What can hang from each mark
z507: z39 z60
z710: z885
z344: z39
z885: z39 z158 z710
z60: z202 z507
z39: z344 z507
z158: z430 z885

Every row comes from one small tree of marks. The marks that hang from a mark follow it in brackets, in the order of their numbers. Every link used is in the known rows. Which tree was each row made from?
Known rows
z158{z430 z885{z39{z507{z60}} z710}}: [ 5.27,  1.66,  0.27,  2.12,  2.34,  5.47,  2.39, -2.47, -1.58, -2.71,
  2.51,  2.06, -2.43,  2.36,  0.22,  2.44,  0.71]
z710{z885{z39}}: [ 2.69,  1.93,  1.23,  0.42,  0.12,  2.98, -0.37,  0.02,  1.15, -1.02,
  0.80, -0.83, -1.89,  0.97, -2.68,  0.77, -1.53]
z885{z39{z344}}: [ 0.47,  0.79, -0.34,  0.48,  0.95,  2.47,  0.06,  1.51,  0.47, -2.08,
  1.06, -0.71, -1.43, -0.26, -1.79,  0.94, -0.13]
z39{z344 z507{z60{z202}}}: [ 3.29,  1.03, -0.80, -1.31,  0.91,  2.42,  1.72,  1.27, -1.89, -0.02,
  0.61,  2.39, -0.90, -2.16,  0.84,  3.03,  1.79]
z158{z430 z885{z39{z507{z60{z202}}} z710}}: [ 6.55,  2.22, -0.56,  1.87,  1.64,  5.69,  2.05, -2.21, -2.73, -2.22,
  1.68,  2.55, -2.11,  1.32, -0.22,  2.82,  1.92]
z158{z430 z885{z39 z710}}: [ 2.76,  1.45, -0.42,  3.31,  0.61,  4.73, -0.06, -2.58, -0.76, -3.37,
  1.67,  0.72, -1.79,  3.09, -1.26,  0.64, -0.16]
z885{z39{z344 z507{z60}} z158{z430} z710}: [ 4.21,  2.03, -0.19,  0.82,  4.31,  5.73,  1.34, -1.25, -0.72, -3.52,
  2.03,  3.60, -2.19,  1.20, -1.94,  3.38,  1.14]
z710{z885{z39{z344} z158}}: [ 2.71,  3.07,  0.14,  0.24,  1.82,  5.29, -1.69,  0.10,  1.76, -2.67,
  1.71,  1.18, -2.17,  0.49, -3.58,  1.76, -1.71]
z710{z885{z39{z507{z60}} z158}}: [ 5.91,  3.10,  1.63, -1.04,  3.57,  4.57,  0.93, -0.84,  0.88, -1.09,
  2.01,  1.83, -2.46,  0.10, -1.84,  2.75, -0.51]
z158{z885{z39{z507} z710}}: [ 3.58,  1.17,  0.18,  0.58,  2.20,  4.44,  0.83, -1.56, -1.34, -2.17,
  1.71,  0.62, -1.81,  2.16, -0.67,  0.77, -1.11]
z710{z885{z39 z158{z430}}}: [ 3.78,  3.47,  0.58,  1.89,  1.97,  4.29, -1.07, -2.30,  2.26, -3.12,
  1.26,  1.54, -2.08,  2.02, -3.41,  1.20, -0.68]
z158{z430 z885}: [ 1.70,  1.18, -0.64,  2.54, -0.32,  2.45,  0.00, -2.43,  0.33, -2.34,
  1.37,  1.44, -0.86,  1.86,  1.28,  0.13,  0.14]
z158{z430 z885{z39}}: [ 2.68,  1.85, -0.45,  3.12,  0.86,  3.56,  0.22, -1.86,  0.78, -3.33,
  1.82,  0.12, -1.72,  2.04, -0.38,  0.39,  0.29]
z60{z202 z507{z39}}: [-0.24,  1.60, -0.85, -1.34, -0.63,  0.32,  3.01,  0.28, -2.53,  0.78,
  0.06,  0.95,  0.84, -1.90,  1.89, -0.52,  2.10]
z507{z39{z344}}: [-1.84, -0.08, -0.13, -1.33,  0.32,  1.17,  1.57,  0.87, -0.08, -1.49,
  1.57,  1.12, -0.39, -1.25,  0.94, -0.35, -0.64]
z885{z39{z344 z507{z60}} z158 z710}: [ 3.78,  1.52, -0.14, -0.98,  4.07,  5.36,  1.01,  0.08, -1.08, -2.06,
  2.05,  2.60, -1.97, -0.16, -1.87,  3.05,  0.42]
z344{z39{z507{z60{z202}}}}: [ 4.25,  1.24, -0.66, -0.85,  0.87,  2.17,  1.71,  0.04, -3.09,  0.59,
 -0.52,  2.71, -0.74, -2.66,  1.02,  2.40,  1.93]
z885{z39}: [ 1.02,  0.64,  0.26,  0.56,  1.04,  1.21,  0.27,  0.55,  0.39, -1.09,
  0.35, -1.40, -0.94,  0.27, -1.54,  0.32,  0.33]
z158{z430}: [ 0.66,  0.49, -0.19,  1.73,  0.16,  0.50,  0.38, -1.19,  0.38, -1.49,
  0.12,  1.03, -0.41,  0.94, -0.06,  0.34,  0.81]

Which tree is each row?
[ 6.01,  3.75,  0.58,  0.75,  3.62,  6.30,  0.88, -1.21,  1.47, -3.53,
  2.57,  3.45, -3.41,  0.67, -2.07,  3.70, -0.06] => z710{z885{z39{z344 z507{z60}} z158{z430}}}
[ 1.67,  0.71, -0.77,  2.65, -0.60,  3.59, -0.40, -3.26, -1.12, -2.54,
  1.19,  2.04, -0.72,  3.03,  0.18,  0.25, -0.28] => z158{z430 z885{z710}}
[-0.62,  1.78, -1.47, -1.25, -0.72,  1.77,  2.63,  1.35, -2.36, -0.29,
  0.56,  1.58,  0.26, -2.36,  1.86,  0.38,  1.78] => z60{z202 z507{z39{z344}}}
[-0.78, -0.01,  0.21, -1.64,  0.19,  1.57,  2.73,  1.26, -0.50, -0.57,
  2.18,  1.72, -0.66, -2.10,  1.63,  1.02,  0.45] => z507{z39{z344} z60}
[ 3.78,  0.87, -0.19, -1.26,  1.16,  0.98,  2.06,  0.33, -1.90,  1.05,
 -0.01,  1.71, -0.49, -1.74,  1.04,  2.38,  2.04] => z39{z507{z60{z202}}}
[ 3.12,  1.21, -0.50,  0.63,  2.23,  5.81,  0.53, -0.48, -1.41, -3.40,
  2.29,  1.33, -2.38,  1.63, -0.76,  1.61, -1.34] => z158{z885{z39{z344 z507} z710}}
[ 3.86,  2.08,  0.82, -0.36,  1.73,  4.41,  0.52,  0.76,  1.01, -2.35,
  1.34,  0.73, -3.11,  0.48, -2.14,  2.20, -2.05] => z710{z885{z39{z344 z507}}}
[ 0.37,  0.73, -0.69, -1.83, -0.47,  2.00,  2.27,  1.45, -1.71, -0.17,
  1.52,  1.96, -0.50, -2.90,  1.27,  1.32,  1.66] => z507{z39{z344} z60{z202}}
[ 5.37,  3.25,  1.03, -1.09,  3.50,  5.75,  0.61,  0.20,  1.01, -2.10,
  2.68,  2.64, -3.02, -0.33, -2.03,  3.59, -0.85] => z710{z885{z39{z344 z507{z60}} z158}}
[ 2.20,  1.98, -0.92,  3.14,  0.73,  5.02,  0.05, -0.75,  0.76, -4.36,
  2.40,  0.76, -2.23,  1.68, -0.53,  1.14,  0.00] => z158{z430 z885{z39{z344}}}
[ 3.77,  1.70, -0.60,  2.35,  2.24,  6.43,  0.90, -1.86, -0.82, -4.66,
  2.25,  2.24, -2.77,  2.73, -0.67,  1.85, -0.62] => z158{z430 z885{z39{z344 z507} z710}}
[ 2.29,  1.51, -1.07,  3.30,  0.55,  6.17, -0.25, -1.39, -0.60, -4.39,
  2.15,  1.40, -2.15,  2.70, -1.45,  1.34, -0.47] => z158{z430 z885{z39{z344} z710}}
[ 3.71,  2.11, -0.60,  2.16,  2.52,  5.23,  1.28, -1.11,  0.54, -4.67,
  2.43,  1.64, -2.85,  1.47,  0.34,  1.63, -0.04] => z158{z430 z885{z39{z344 z507}}}
[ 2.98,  0.59,  0.12, -0.65,  1.56,  1.78,  1.85, -0.23, -1.92,  0.24,
  0.37,  2.41, -0.93, -1.70,  1.44,  2.01,  0.90] => z344{z39{z507{z60}}}
[ 3.59,  1.77,  0.04,  1.15,  4.33,  4.00,  0.52, -2.59, -0.21, -3.28,
  0.75,  2.24, -1.40,  2.16, -2.46,  1.34,  0.29] => z885{z39{z507} z158{z430} z710}
[ 5.41,  3.64,  1.06,  0.88,  3.64,  4.55,  0.16, -2.33,  1.92, -3.31,
  1.34,  2.35, -2.59,  1.82, -2.43,  1.81, -0.89] => z710{z885{z39{z507} z158{z430}}}
[ 3.21,  2.86,  0.76,  0.24,  1.97,  3.96, -1.41, -0.99,  1.77, -1.66,
  1.07,  0.51, -1.61,  0.94, -3.39,  1.17, -1.38] => z710{z885{z39 z158}}
[ 1.63,  1.03, -0.89,  1.56,  0.41,  5.66, -0.74, -0.28, -1.14, -3.04,
  2.25,  0.53, -1.85,  1.64, -1.62,  0.94, -1.23] => z158{z885{z39{z344} z710}}
[ 1.15,  1.24, -0.71,  1.43,  1.65,  2.64, -1.09, -2.99, -0.45, -2.14,
  0.09,  2.89, -0.06,  2.20, -1.72,  0.51,  0.49] => z885{z158{z430} z710}
[ 4.77,  1.95,  0.42,  0.93,  4.36,  4.29,  1.57, -2.27, -0.87, -2.41,
  1.48,  2.90, -1.71,  1.41, -1.56,  2.50,  1.54] => z885{z39{z507{z60}} z158{z430} z710}
[ 3.62,  2.44,  0.22,  1.07,  4.52,  2.80,  0.93, -1.89,  1.11, -3.13,
  0.94,  1.65, -1.67,  1.06, -1.44,  1.05,  0.72] => z885{z39{z507} z158{z430}}
[ 1.99,  0.29,  0.16, -1.13,  1.57,  2.01,  2.00,  1.04, -0.72, -0.42,
  1.46,  1.94, -1.40, -1.31,  1.35,  2.51,  0.55] => z39{z344 z507{z60}}
[ 0.55,  0.37, -0.34,  0.65,  0.70,  3.76, -0.36,  0.90, -0.90, -2.14,
  0.76, -0.03, -1.30,  0.79, -2.75,  1.12, -0.53] => z885{z39{z344} z710}
[ 1.63,  1.22, -0.18,  0.17,  2.49,  3.32, -1.03, -0.97, -0.36, -1.63,
  0.69,  0.56, -0.53,  1.25, -3.36,  0.46, -0.16] => z885{z39 z158 z710}
